Each row comes from the steps of one walk. Every step used is in the known rows, and no mark comes twice. Write the walk behind each row, first mark first.
Known rows:
tudis-rava-refi-ruri-kono-sezer-pumoga: [-10 -10  16  20  11  -1  11  11  21  10   0 -46  -1 -12   0  17  15  -9
   4 -51 -60 -14  16  17 -20 -26 -68  -7  23  -4 -35   4  -6  34 -34 -56
 -10  -6]
nofetun-ruri: [  4  -2  -7  -4  -2  10  -8  14   0   7   3   9 -44   2  14   8 -12   4
 -25  45  -2   8  27   5 -11  -9  -3  30  26   5 -18  -9   0  -7  13 -23
   5  -7]
sezer-pumoga: [  0   3   6  14   2   4  16   8  13   3   5 -32 -10   1   1  20  12  -9
  -6 -52 -13 -15 -11  19 -17  17  -4  14  -5  -6  -7   8   4   5 -14  -9
   2  12]
sifil-pumoga-sezer-kono: [ -2  -7  14   9   5  -1   0  12  11  -1  21 -50   3   6 -17  11   0  -4
  -4 -39  -3  -1 -28 -21  12  29 -92 -15 -12  -8  -1  34   5 -12 -25  14
  10   6]
pumoga-sezer-kono-ruri: [ -7 -16   8  13  23 -10 -12  10  39  -1  13 -36  -8  -3  14  21   2  -6
   2 -10 -11   6  28  -6  12  33 -77  -2 -20  -2 -19  26  -6 -21   0 -11
 -13  -2]
sifil-kovo: [  0 -10   7   9 -24   0  43  -3  14 -24   2   0   5  -1 -13  13 -15   5
   1  31 -24 -10  49  -5  -9 -11   8   9 -26  -2  -1  14  -7   7 -15 -19
   8  -9]
vudulel-sifil: [  7  -1  -1  -7  -6  -6 -59  -7 -20   9   4   1  -1  -5  -1 -13 -12   1
  -2   6  -1 -13 -20   5   0  29  11  13 -12   2 -20  20  19 -15  20 -11
  21   6]
duba-sezer-kono-refi-ruri-nofetun: [  5 -15   6  14  15  -2  -2  -1 -17   4   6 -28  10   9   3 -15  -9  -5
  16 -35 -16   6  42 -37 -11  22 -41  -2 -10 -17  -6   8 -39  36 -21 -80
 -18   0]
kovo-sifil-pumoga-sezer-kono-ruri-refi: [  1 -17  14  21 -39  -2  -3  -3  14  21  28 -40  21  -3   9  11  -8  -1
  10 -27  10   2  -5  -2  -6  38 -56  -6  -5 -11 -11  14   4  21  -9 -44
  31 -13]
vozi-refi-rava: [-15  -1   8  -2 -12  -5  33  -1  12   2  -5 -12  -9  -1   8 -12   5   5
 -15  13 -17 -20 -39  -9  18 -26 -27  -1 -23  -8  -7 -25  -7  15 -42 -31
 -19  -2]
temod-dugu: [-10 -14 -19  -6   3   0 -27  -4 -14  -2  -8  -6  17   3   9  -7   1  -9
  -2  -1  15  -6 -12   3  -7 -12  -3  12 -39  -8 -17  -8  -3 -28   5 -16
 -14 -14]
duba-sezer: [ -3   1  -3   2  14  -4   0  12 -23   2  -5   7  12   1   5   5  14 -11
   5   8  12   3  18 -17   4  -3 -22 -30   2   1  -4  -4 -12 -27 -10   2
  -7   1]
duba-sezer-pumoga: [ -1   4   4  15  13   2  15  16  -4   5   1 -27  -4   1   5  23  21 -17
  -3 -47  -5 -13   3   7 -15  14 -19  -7  -3  -5 -11   5  -4 -14 -21 -10
  -2  12]
tudis-rava-refi-ruri-kono-sezer: [-13 -19  14   8   8  -7  -4   2  10   7  -5 -21  22 -19  -2  -2   3   1
  11   0 -62   2  34  -7  -6 -56 -85 -28  37   2 -36  -4 -14  37 -28 -65
 -15 -24]
fibed-kovo: [  9  -2   3   8 -12  -1  -5  12  -3  -3   7   1   4  -2  -7  21   1  -3
   0   4  -5  -4   6  10  -9   0 -26   5  13  -4  -3  -3  12  22  -4 -10
 -16 -27]
kono-refi-ruri: [  4  -7  21   4   2  -4  12   4  -9  -8 -16 -16 -11  -8  -4  -1  -7   4
  20  29 -52  -7  77  -2 -12  20  -6   3 -22   2 -10   5 -20  10  -6 -74
  -6 -14]
ruri-kono-refi-rava-tudis: [ -9   2  11  12  -5   5   2   6 -17  17  -6 -16  18  -8  -1 -11  14   0
 -19  49 -54  -6  18  16  18  -5 -32  19   6   9 -11  18 -20  47 -25 -58
  -6  -7]
pumoga-sifil: [ -4   6   0  -3 -41  -4   1   3 -13  -9  -1  -6  -3   9 -12   7 -19  -5
  -7  12  -8   8 -32  -8   9 -16 -33  37  -6  -5  11   7  14 -20   4  24
  12   1]
tudis-rava-refi-ruri: [ -1   1   7  -2   8  -3   1  11  21   2 -19  -5 -45   0   4  -9  -7  -1
  31  39 -67 -12  87  12   2  -8 -68  -6   0  -1 -10  -8 -17  43   0 -57
 -20  -9]
ruri-refi-rava: [-15   0   3   6 -25   1  19 -13  -2  15   6 -18  12  -1   0 -14  -3   2
  -9  19 -22 -19 -43   3  11 -16 -29  -2  -4 -12  -3 -11 -10  33 -37 -30
  -4 -11]
refi-ruri: [  5   0   2  -6  -2   1  14   4  14 -10 -10  -7  -7  -1   0  -3  -8   1
  20  21 -44 -11  61  -6 -10   8 -46   2 -12  -3   3  -3 -16  18   5 -53
 -13  -7]
nofetun-ruri-kono-sezer: [ -9 -21   7   7   4   0  -8   3  -3   8   7 -15  23 -17   2   6   1   3
 -18   3 -29  13   4 -10 -15 -55 -51  -8  49   4 -39  -2  -6  10 -21 -48
  -2 -21]
dugu-temod: [ -7 -24  -4   2  -9   7  -7   3   3   6  -2   2 -27   9  28  12   6  -8
  12 -11   4   8  14  -8  -3  23  30  14 -19   8 -10  13  21  25  20 -26
   8  -1]
kovo-sifil-pumoga-sezer: [  6  -2  17  11 -34   0  40   3  -4 -10   6 -16  21   1 -10  -7  -2  -2
   0 -15  15   4 -48 -15  -6   6 -74 -38  -8  -5  10  40   1 -16 -24  28
  26  -8]
melo-fibed-kovo: [  5   0   0   6 -18   1 -20  17   5  -3   6   4  19  -7  -1  25  -9   1
  -5  32  18  -7  18   7 -18  35 -32  11  18  -5   0  -3   3   4  13  11
 -18 -39]
tudis-rava-refi: [ -9   2   8   5  16  -6 -19  10  11  17 -12   3 -53   1   6  -8   2  -3
  15  25 -32  -1  37  26  17 -22 -30 -12  17   4 -17  -7  -2  35  -5  -5
 -10  -3]
refi-rava-tudis: [ -8  10   2   6  -7   8   3   9   3  12  -6  -4  14   2   1 -12  11  -3
 -16  57 -52  -8  14  20  23 -20 -38  13   8   7   3  12 -17  40 -20 -34
 -14   2]
vudulel-sifil-pumoga: [ 13 -15   0  11 -33   4 -18  -3 -11  -5   2 -11  12 -10  -5 -21 -10   4
  -9 -25 -21   3 -18 -13 -25  25  36  17 -17   5 -12  28   0  -6  -7 -42
  29  -5]
sezer-kono: [ -6  -7   5   1  34  -1 -21   8  12   8  22 -38 -14   6  -9  15   1  -3
  -8 -31  -2  -9  -2 -10  18  26 -60  10  -3  -7  -6  10   4   4  -8  -2
   1  13]
sifil-vudulel: [ -3  -3   3  -6 -20  -2  -5  -9   6 -20 -10 -15   4  -8  -5  11   1   7
 -10 -12 -32  11  43   8 -14  -6  43   8 -34   2   9  27 -15  13 -11 -52
   6 -11]
nofetun-ruri-kono-refi: [  1 -16  15   9   2  -1  -5   3 -38  15   2 -20 -12 -20   2   4   1   9
 -16   4  -7   7  23  -6 -15  25  10  25   8   6 -36   8  -5  11  -4 -57
  18 -23]
melo-fibed-kovo-temod: [ 21  -6  11  13 -11   1  -4   9   0  -9  -2   1  15  -2   8  16 -24   4
  -7   3  42 -13  -2   9  -9  21 -77   5  51  -7   5   8  20  15  13 -30
  -8 -22]
duba-sezer-kono-refi-rava: [-23 -10  21  14  37  -7  12   1 -19   7   0 -35 -11  -4  -7  -4  10  -1
 -20  20 -33 -17 -12  -8  24  -2 -33  -1 -21  -3 -21   9 -25  -2 -52 -32
 -17  -6]
fibed-kovo-sifil: [  5  -6  11   8   7   1  16   1  -7   6  20   1   0   1  -1  13   1  -3
 -10  -5  36 -18 -13  11   1   3 -73   0  18  -9   2   8  11  31  -1  -2
  15 -16]
nofetun-ruri-refi: [  6   0   0   3 -51   8 -15   2 -12  28  15  -4  -9   2   9   6 -17   5
  -3  24  11   5   3  11 -16   6   5  16  27  -6 -10 -19  11  25   6 -41
  28 -13]
nofetun-ruri-kono: [  3 -11 -18  -6  -5   8  -3   3  -9  16  15 -10 -11 -16  11   2  -1   5
 -25  -9   5   3   3 -18 -16  11 -65  33  31  -4 -25  -6   2  32  16 -42
  12 -18]
kono-refi: [ -1  -9  27  14   6  -7  -3   0 -32   3  -8 -12  -5  -9  -6   3   2   5
   0  11 -10   5  21   6  -4  17  56   3 -14   8 -19  12  -7 -12 -15 -28
  10 -11]
nofetun-ruri-kono-refi-rava: [-17 -12  10   9  11  -1  21  -6 -20  10  -2 -24 -14 -15   1 -11   3   6
 -31  27 -35 -12 -16  -7   6  -8 -28  20  -5  -1 -29   3 -22  21 -36 -53
  -9 -21]
refi-ruri-kono-sezer-pumoga-sifil-vudulel: [ -7  -6   9  -1 -45  -4   8  -4   6 -25  -9 -45  12 -10 -15  25  -6  -1
 -13 -34 -68   9  32   3 -24 -23 -23  35 -31  -6   3  36 -12  16 -22 -75
  11 -14]
duba-sezer-kono-refi: [ -7 -13  30  15  37  -9 -16  12 -35  11   4 -36  -9  -4  -9  15   9  -3
  -2  -7  -6   0  29  -9  10  35   4  -6 -15   4 -26  16  -9 -22 -25 -29
   7  -1]
sifil-pumoga-sezer-duba: [  6  -2  14  14  -4   4  31   3  11  -6 -20 -35   2  -1 -20  16   0  -4
  -1 -49 -26  -3 -39  -2  21  13 -37 -17   2  -9  -5  36   5 -11 -25 -22
   8   6]
rava-refi: [ -1  -4   5   5   9  -1 -18  11   1  14  -6   5 -46   3   4  -4   1  -2
   1  39 -28   7  39  20   5  -1 -12  -4  14  -1 -13  11  -4  25  -4 -18
   3   8]
kono-sezer-pumoga-sifil-kovo-fibed: [  1 -13  23  13 -22  -2  37  -7   8 -23   5 -17   5   5 -13  19 -11   3
 -13  13  -6  -3  33   3  -6 -25 -61  18  -8  -8   1  27 -18   8 -19 -43
  -1   1]

Which walk is each row?
[ -6   9   1   8 -31  12  -4   9  -4  25   1  -7  11   3   6  -9   2   0
 -18  70 -47  -6  14  26  15 -16 -34  20  21   4  -3   3 -11  52 -17 -56
   0  -4] -> nofetun-ruri-refi-rava-tudis
[-14 -12   8  16 -27  -4   1  -9  11  13  14 -39  14  -6   4 -12  -7   0
 -10   8 -33 -16 -42  -4   9  11 -61   1 -21 -11 -19  16 -10  17 -38 -46
   2 -14] -> vudulel-sifil-pumoga-sezer-kono-ruri-refi-rava
[ -8   1   8  10  -6   8   0  11 -15  19  -5 -13   3  -7   4  -9  10   2
 -28  65 -55  -4  29  18  14  -8 -33  29  14  10 -17  15 -19  44 -20 -65
  -5 -10] -> nofetun-ruri-kono-refi-rava-tudis
[ -3   9   4   7 -38  -1  11   9  -5  -7   3 -27 -10   9 -11  21 -10 -12
 -11 -24 -17  -3 -40   5  -4  -5 -35  47 -10  -9   6  12  16 -16  -5  16
  14   9] -> sezer-pumoga-sifil
[  5  -8  16   9 -25   0  40  -7   6 -22   7 -15  -4   7 -10  17 -12   3
 -12   9   5  -7  31   2  -5  -3 -58  29 -17 -11   9  25 -16  14  -8 -36
   2   3] -> sezer-pumoga-sifil-kovo-fibed
[  4  -7  -5   9   3   0  -3  -2   7   7  -1  -9 -12  12  10 -27 -15  -4
  24 -19 -29   6  44 -19  -8  -3 -56  -3   6 -17  -2  -2 -34  67 -10 -68
 -26  -1] -> tudis-rava-refi-ruri-nofetun
[-17  -9   3  13 -19  -2  16 -12  14  13   5 -20  10  -5  11  -9  -3   1
  -8  23 -30 -13 -21   5   8 -11 -31   3 -12  -9 -12  -7 -17  28 -31 -45
 -11 -16] -> kono-ruri-refi-rava
[ -8  -1   9  11 -36  -4   9   7  -5  -5   6 -37  10   0 -13  22  -7 -11
 -13 -34 -31   2 -44  -1  -8 -29 -60  36   9  -8  -9  14  13  -9 -18  -1
  13   0] -> ruri-kono-sezer-pumoga-sifil
[ 23  -7  12  15  -7   1   5   6  -5  -9  -2  -1   4   2   4  13 -18   1
  -5 -17  26 -10 -11  10  -3  -3 -73   1  47  -7   4   9  27  28   1 -43
  -6 -14] -> fibed-kovo-temod
[ -3  -6   7   7 -52  -4  44  -1   6 -30   2  -4   3   5 -22  18 -29   1
  -4  39 -30  -5  26 -11  -3 -22 -16  35 -31  -5   7  20   2  -7 -12  -3
  17  -8] -> pumoga-sifil-kovo
[ -7  -2   7  10 -37  -1   7  12  -5  -3   7 -35  -4   1  -8  25 -11  -9
 -22 -19 -32   4 -35   1 -13 -32 -60  45  18  -6 -15  11  14 -12 -15 -10
  14  -2] -> nofetun-ruri-kono-sezer-pumoga-sifil
[ -9   2   5  14 -16   6 -11   8  12  24   7 -25  21   1   6  -3   8  -3
 -11  45 -52  -8  20  22  23  -1 -56  17   6   2  -5  12 -14  52 -21 -61
  -6  -1] -> sezer-kono-ruri-refi-rava-tudis
[-11 -20  10   8   4  -5  -4  -3  -3   5   5 -19  45 -19  -5   2   7   2
  -6 -19 -29   9  -9 -14 -10 -49 -49 -24  37   1 -30   3  -6  15 -28 -36
  -4 -18] -> ruri-kono-sezer
[ -1 -23 -10  21  24  -4 -17  -1  14   8  19 -26  13   9  22  -5  -3 -10
   3 -54   8  18  22 -35  -3  21 -46   5  -5 -16 -12  12 -34  22 -10 -51
 -23   4] -> duba-sezer-kono-ruri-nofetun
[ -6 -13  15  20   8   0  11  11  16   8   3 -45   3 -12  -1  20  15  -8
  -3 -45 -59 -11  18  14 -26 -17 -57  -3  21  -7 -33  12  -7  29 -33 -61
  -3   0] -> rava-refi-ruri-kono-sezer-pumoga
[ -6  10   8   3 -23   5  10  13   7  14  -7  -5  11   3   7 -10  13   0
 -13  49 -43  -9  11  15  24 -20 -33  11  -1   5   0  -4  -9  41 -26 -48
 -12   4] -> vozi-refi-rava-tudis
[  1 -10  24   5  18  -4   2   8  -4  -3  -5 -35 -17  -5  -9   7  -7   3
  16  14 -52 -11  75  -7  -3  33 -37   9 -23  -1 -14  10 -18  12 -10 -74
  -6  -8] -> sezer-kono-refi-ruri
[ -8 -15  16  14  33  -1   5   1  20  10 -24 -39  -4 -13 -13  19   4  -3
   6 -39 -70 -10  15   7  25 -33 -68 -12  38  -6 -37   8  -6  35 -29 -83
 -14  -5] -> tudis-rava-refi-ruri-kono-sezer-duba
[  9   0  12   6 -44  -3   1   3 -12  -9   1 -16  21  -3 -11 -12  -8  -1
   4  -8  -4   5 -48 -14 -10  20 -41 -29 -18  -1  -2  45  10 -31 -16  19
  23  -6] -> vudulel-sifil-pumoga-sezer
[  3 -20 -11  19   4  -2  -6  -9  15   3  11  -9  15   6  24 -15  -8  -4
   5 -41   6  22  15 -24 -14   9 -10  11  -5 -13  -8   8 -32  30  -3 -50
 -22  -2] -> kono-ruri-nofetun
[ -2 -22   9  16  11  -9 -25   8  33  -2  15 -40  -4  -7  12  12  -3  -5
  -1 -17 -19   6  19 -10   2  43 -63   6 -26   0 -26  37  -4 -25   0 -26
   0  -4] -> vudulel-sifil-pumoga-sezer-kono-ruri
[ -7 -12  12  20   6   1  13   6  10   7   9 -44  21 -12  -3  21  17  -8
 -10 -65 -33 -10 -16  10 -24 -18 -38  -2  22  -5 -28   9  -1  14 -33 -38
   1  -1] -> ruri-kono-sezer-pumoga
[ -3  -4   9  14 -45  -3  52   7   4 -28   2 -17   2   6 -20  29 -18  -7
  -5  17 -32 -12  27  -7 -10 -16 -25  32 -33  -7   2  22   0 -13 -23  -8
  16  -2] -> duba-sezer-pumoga-sifil-kovo
[  -2   -8   17   10    9   -1    7   10   10    2   26  -49    1    7
  -15   10    0   -5   -8  -42   10   -5  -35  -20   14   32 -112  -17
   -8  -11    2   38    6   -6  -25   16   19    8] -> kovo-sifil-pumoga-sezer-kono
[ -5   1   3  -8 -47  -5  -4  -7  -4 -26 -11 -19   2  -2 -13  16 -12   3
 -14  -4 -36  18  21   2  -8 -18  18  35 -39  -1  18  32  -6  -1  -8 -34
  14 -10] -> pumoga-sifil-vudulel
[ -6 -12  10  19   5   4   9  11  11   9  10 -42   5 -11   2  25  13  -6
 -18 -50 -33  -7  -7  12 -28 -22 -38   8  30  -3 -35   7   0  12 -29 -46
   2  -3] -> nofetun-ruri-kono-sezer-pumoga
[ -4 -11  18  16  -7  -1  22  11  18   5   4 -48  17 -12   2  22  15  -6
  -2 -63 -42 -14   2   4 -27 -16 -51  -3  11  -8 -29  -4   0  22 -36 -66
  -3  -2] -> vozi-refi-ruri-kono-sezer-pumoga
[ -1 -14   7  15 -26  -3 -22  -3  16  24  24 -33  14  -3  12  13  -7  -1
  12 -16   1   2  15   5  -3  35 -24   7  -2  -9 -14  -3   4  24   0 -51
  16 -10] -> sezer-kono-ruri-refi
[  4 -16  10  18 -46  -5 -30  -3   8  21  24 -39  22  -5   7   6 -12  -1
  13 -22  -3   3  -7  -1  -9  47 -33   0 -12  -8 -19  17   9  11  -3 -50
  29 -12] -> vudulel-sifil-pumoga-sezer-kono-ruri-refi
[ -3 -23  11  21  11  -6  -7  14  40  -3  20 -38   5  -7  14  25  -3  -4
  -5  -7   5   2  29  -9  -2  52 -98   4 -13  -4 -17  33 -10 -16   1 -15
  -5 -20] -> melo-fibed-kovo-sifil-pumoga-sezer-kono-ruri
[ -8 -21   1  15  41  -9 -20  13  29   3  11 -30  -9  -4  21  22   9  -9
   1  -9 -10   6  55 -12   9  28 -56   4 -16   1 -25  12 -16 -22   1 -35
 -17  -1] -> duba-sezer-kono-ruri
[  5  -9  14   5 -26  -2  33 -10   2 -23   5  -4  -1   6 -11  10 -16   7
 -10  28  10  -2  36  -4   1  -9 -57  24 -17  -9  11  22 -17  12  -3 -32
   1   0] -> pumoga-sifil-kovo-fibed
[  8  -1  11 -11 -25  -3  23  11  20  -7 -12 -10 -12   0   8  -1  -6   5
  25   9 -32 -12  56 -13  -8   8 -39   0 -25  -7   0 -27  -3  21  -4 -75
 -10  -5] -> vozi-refi-ruri
[ -6   3   5   0 -42  -4   4   1  -6 -24 -10 -32   1  -1 -11  27  -2  -5
 -15 -28 -40  11  21   6 -16 -11  10  31 -40  -4  12  34  -8  -8 -18 -41
  13  -5] -> duba-sezer-pumoga-sifil-vudulel
[ -7   0  10  19 -33   7   2  10  12  19   7 -31  28   0   2  -6   6  -4
 -11  40 -56  -2   7  14  17   2 -69   5   1   2  -3  25 -16  44 -31 -56
   0  -5] -> sifil-pumoga-sezer-kono-ruri-refi-rava-tudis
[  1   4  13   6  10   0  20   2   9  -1 -20 -29  -4   3 -18  23   1  -6
   2 -35 -17  -9 -38   6  33  11 -50 -21   6 -11  -5  30  11 -13 -16  -5
   0  11] -> pumoga-sezer-duba
[ -9  -2  12   3 -44  -5   1  -3   3 -26 -10 -37   7  -4 -15  27  -6  -1
 -18 -26 -54  13  16  12 -18 -31  14  31 -31  -2   6  36  -7  -3 -26 -46
  13  -8] -> kono-sezer-pumoga-sifil-vudulel
